Every row comes from one small tree of marks. The marks that hang from a mark follow it in brackets, in alphabetical order. Every link used is in the known rows. Which tree was each row made from?
Known rows
defa(fuput(fulub(pugok rarus rigur))): [  4 -33   7 -16   2  17  -1  24 -23   5  14 -12   5 -14 -19   3  -9  -3
  16   3  33  15   1]
fuput(fulub(pugok rarus)): [ -9 -28   1 -10   2  18   4  29 -13  17  22 -14  10 -15  -4   5 -18 -13
   9  -7  36  -6  17]
fulub(ledun pugok rarus rigur zafidof): [ 18 -32 -14  10 -20  -2  13  25  -9  -3  35  -3   1  -4 -22  14 -32  -3
  -1   1  22  15  23]
fuput(fulub(ledun pugok rarus zafidof)): [  1 -21 -10  -1 -17  18   5  30  -3   3  27 -17  11 -12  -6   7 -25 -11
   3  -7  31  10  17]
defa(fuput(fulub(ledun rarus rigur))): [  7 -27  10  -2  -3  19 -18  21 -22  17  20 -11   3 -25 -14  -8  -4  -3
   5  20  17  29 -14]
fuput(fulub(pugok rarus rigur)): [ -4 -35   2  -9  -2  10   4  22 -13  10  23 -10   4 -12 -14  11 -23  -3
   7   2  32   3  12]
pugok(fulub(rarus)): [ 11 -34  -1  13  -7  -1   0  22 -19  27  32   1   3   6 -14  -1  -9 -15
   5  -7  16 -12  31]
rigur(fulub(fuput pugok zafidof)): [ 29 -24  -1 -17 -10 -11  20  24 -16   6  25  -5  -5  -5  -9   0 -15  -5
  21  -8  28  -4  37]
fulub(ledun rarus rigur zafidof): [ 20 -32  -9  14 -22  -4   0  22 -13   7  36   2  -7  -7 -17   6 -25  -6
  -2  10  16  16  12]
pugok(fulub(ledun rarus rigur)): [ 16 -36  -2  23 -12  -4  -8  15 -14  24  39   3  -1  -1 -23   5 -14  -5
  -8   8   2  13  19]
defa(fuput): [ 27 -25  13   0  -4   5  -9  24 -36  28  22   1  -3 -14  -3 -20  13 -10
  20   6  19   0  12]
rarus(fulub(ledun)): [ 33 -16   3  27  -9   1 -10  24 -28  32  43  -3  -8 -13   2 -12   8  -4
  -2  14   5  -4  13]
fulub(fuput rarus rigur zafidof): [ 25 -26   0  -1 -24  -9   8  26 -24   7  23   3   0  -2 -19  -5 -28  -3
   3  12  21  11  19]
fuput(fulub(ledun pugok zafidof)): [ 14 -12  -1   0 -20  16  -2  20  -3  10  30 -13   7 -17  -1   3  -9  -5
   7  -5  23  13  18]
fefo(fulub(rarus)): [ -1 -31   7   3  -1   9   0  35 -21  24  15  -5   6 -19   4 -14  -8 -20
   7   1  23 -15   6]
rarus(fulub(ledun pugok rigur zafidof)): [ 41 -21  -9  22 -23  -8   6  19 -21   3  43  -1  -9   3 -17   9  -4   8
   0   6   9   8  18]
rarus(fulub(fuput pugok)): [ 32 -13   4   8  -7  -4  13  32 -33  24  30  -3   3  -4  -4 -15  -1   4
   2   7  14  -9  28]
defa(fuput(fulub(pugok rarus))): [ -3 -27   6 -17   5  24   3  32 -23  13  13 -17  12 -14  -9  -5  -5 -11
  18  -6  35   5   9]
rigur(fulub(fuput ledun pugok rarus)): [ 10 -31  -5  -8   4   0  17  33 -15  19  29 -13   4 -23  -7  -3 -28  -6
   0   4  23   4  28]
fefo(defa(fuput) fulub(rigur)): [ 26 -25  28  -1  -3  10  -7  20 -35  21  -5   5  -9 -21  -4 -25  27  -6
  17   8  17   2 -25]
rarus(fulub): [ 32 -22   6  17  -7  -4  -5  23 -33  31  36   0 -12  -3   1 -10  10  -8
   7   6  13 -19  16]
fuput(fulub(ledun rarus rigur)): [  2 -27   6   4  -8  12 -14  18 -11  22  28  -8   1 -25  -8   3 -18  -5
  -5  18  17  18  -3]
defa(fuput(fulub(pugok))): [ 11 -19  13 -15   1  21  -3  23 -25  18  14 -13   5 -17  -4 -12  10  -7
  23  -2  28   6   8]
fulub(fuput ledun pugok rarus rigur): [ 13 -26  -3   6  -9   0  11  30 -19  15  30  -4  11 -19 -15  -7 -34   5
 -13  16  13  20  19]

Write each row's tree
[ 12 -30  -5  21 -12   4  -7  24 -15  30  38  -4   5  -2 -12  -2 -11 -12
  -4   0   6   2  27] -> pugok(fulub(ledun rarus))
[ 23 -19  20  15  -9  10 -11  19 -19  26  11   5  -5 -30   5 -17  11  -3
  -4  13   6   6 -19] -> fefo(defa fulub(ledun rigur))
[ 39  -9   7  22 -12  -2  -7  28 -35  38  38  -5   0 -18   1 -25   4   3
  -7  22  -1   4  15] -> rarus(fulub(fuput ledun))
[ 38 -15   3  18 -12  -6   6  24 -30  20  37  -1   1 -13 -13 -10  -6  15
 -10  21   0  15  16] -> rarus(fulub(fuput ledun pugok rigur))
[ 20 -20  10  -4 -22   1 -10  10 -12  10  24  -1  -7  -9 -10   4  -4  -4
  14   8  24   9   6] -> fuput(fulub(rigur zafidof))
[ 21 -29  -7  -6 -14  -6   7  29 -17  15  28  -8  -4 -15  -8  -3 -24 -11
   4   4  21   7  20] -> rigur(fulub(fuput ledun rarus zafidof))
[ 22 -28   0  18 -16  -8  -4  20 -21  26  31   2   8  -6 -22  -9 -18   3
 -14  16  -3  23  21] -> pugok(fulub(fuput ledun rarus rigur))
[ 49 -14   4  12 -25 -17   4  19 -33  11  31   4 -10   5 -15 -11  -1   7
   5  17   9   5  15] -> rarus(fulub(fuput rigur zafidof))
[ 27 -19   4   8 -12  -4   4  21 -20  21  32   0   7 -22 -11 -13 -17  11
  -9  19   7  22  20] -> fulub(fuput ledun pugok rigur)
[  3 -22   9  -1  -2  26 -15  28 -22  25  19 -16   8 -27  -2 -14   0 -12
   8  10  21  19  -6] -> defa(fuput(fulub(ledun rarus)))
[ 22 -28   6 -17   3  -8  14  24 -22  22  23  -6  -4 -16  -3  -7 -12  -3
  15   0  27  -9  34] -> rigur(fulub(fuput pugok))
[  8 -40  -4   2  -3  -2  13  26 -18   8  29   0  -1  -4 -17  10 -26  -3
   3   1  29  -1  23] -> fulub(pugok rarus rigur)
[  7 -23   4 -13 -14  18  -5  28 -23   6  11 -13   3  -7 -10  -7  -1 -17
  24  -3  33   9   3] -> defa(fuput(fulub(rarus zafidof)))
[ 23 -27   2  12  -9  -2   3  16 -14  19  37   2  -2 -17 -11   1 -13   5
  -2  12  12  14  19] -> fulub(ledun pugok rigur)
[  6 -18  16  -1  -1  31 -15  28 -23  25   5 -11   5 -26  -1 -15   8 -11
   5   4  25  14 -21] -> fefo(defa(fuput(fulub(ledun rarus))))
[ 14 -19  15   6 -11   9 -21   9 -12  29  32  -5  -4 -30  -2  -5  -2   0
  -1  22  10  19  -1] -> fuput(fulub(ledun rigur))
[ 19 -16  13   8  -8   3   3  28 -19  19  18  -3  13 -32  -3 -21  -8   6
  -7  19   3  21   6] -> fefo(fulub(fuput ledun pugok rigur))
[ -3 -29   0   1  -3  15  -2  22  -5  13  29 -13   8 -23 -13  10 -25   0
  -5  10  24  19   6] -> fuput(fulub(ledun pugok rarus rigur))
[ 22 -11  26   2  -6   8  -1  30 -29  34  -4   2   5 -27  12 -35  12  -8
   4   5  16  -9  -6] -> fefo(defa fulub(fuput))
[ 19 -31  -5 -15 -11  -8  14  28 -20   9  21  -5  -8  -4 -10  -4 -22 -14
  16  -2  29  -6  26] -> rigur(fulub(fuput rarus zafidof))
[  8 -26  -3  -4  -4   3  17  38 -25  20  23  -6  14 -11  -7 -10 -26  -6
   1   0  27  -3  32] -> fulub(fuput pugok rarus)
[ 40 -15   4  11 -30 -10  -5  18 -22  16  31   5  -2 -15 -11 -13 -13   6
  -3  19   5  27  15] -> fulub(fuput ledun rigur zafidof)
[ 21 -29  -7  -4 -20  -9  21  30 -20  -3  22   1   6   2 -23   3 -35   1
   3   3  25  10  29] -> fulub(fuput pugok rarus rigur zafidof)
[ 26  -6   9   8 -24   3  -3  32 -19  21  17  -5  11 -28   5 -30  -2  -7
   2  12   5  12   8] -> fefo(fulub(fuput ledun zafidof))
[ 24 -33 -12  24 -27  -6  -2  14 -10   9  38   2  -2   9 -28  12 -17  -5
  -3   2   5  17  23] -> pugok(fulub(ledun rarus rigur zafidof))
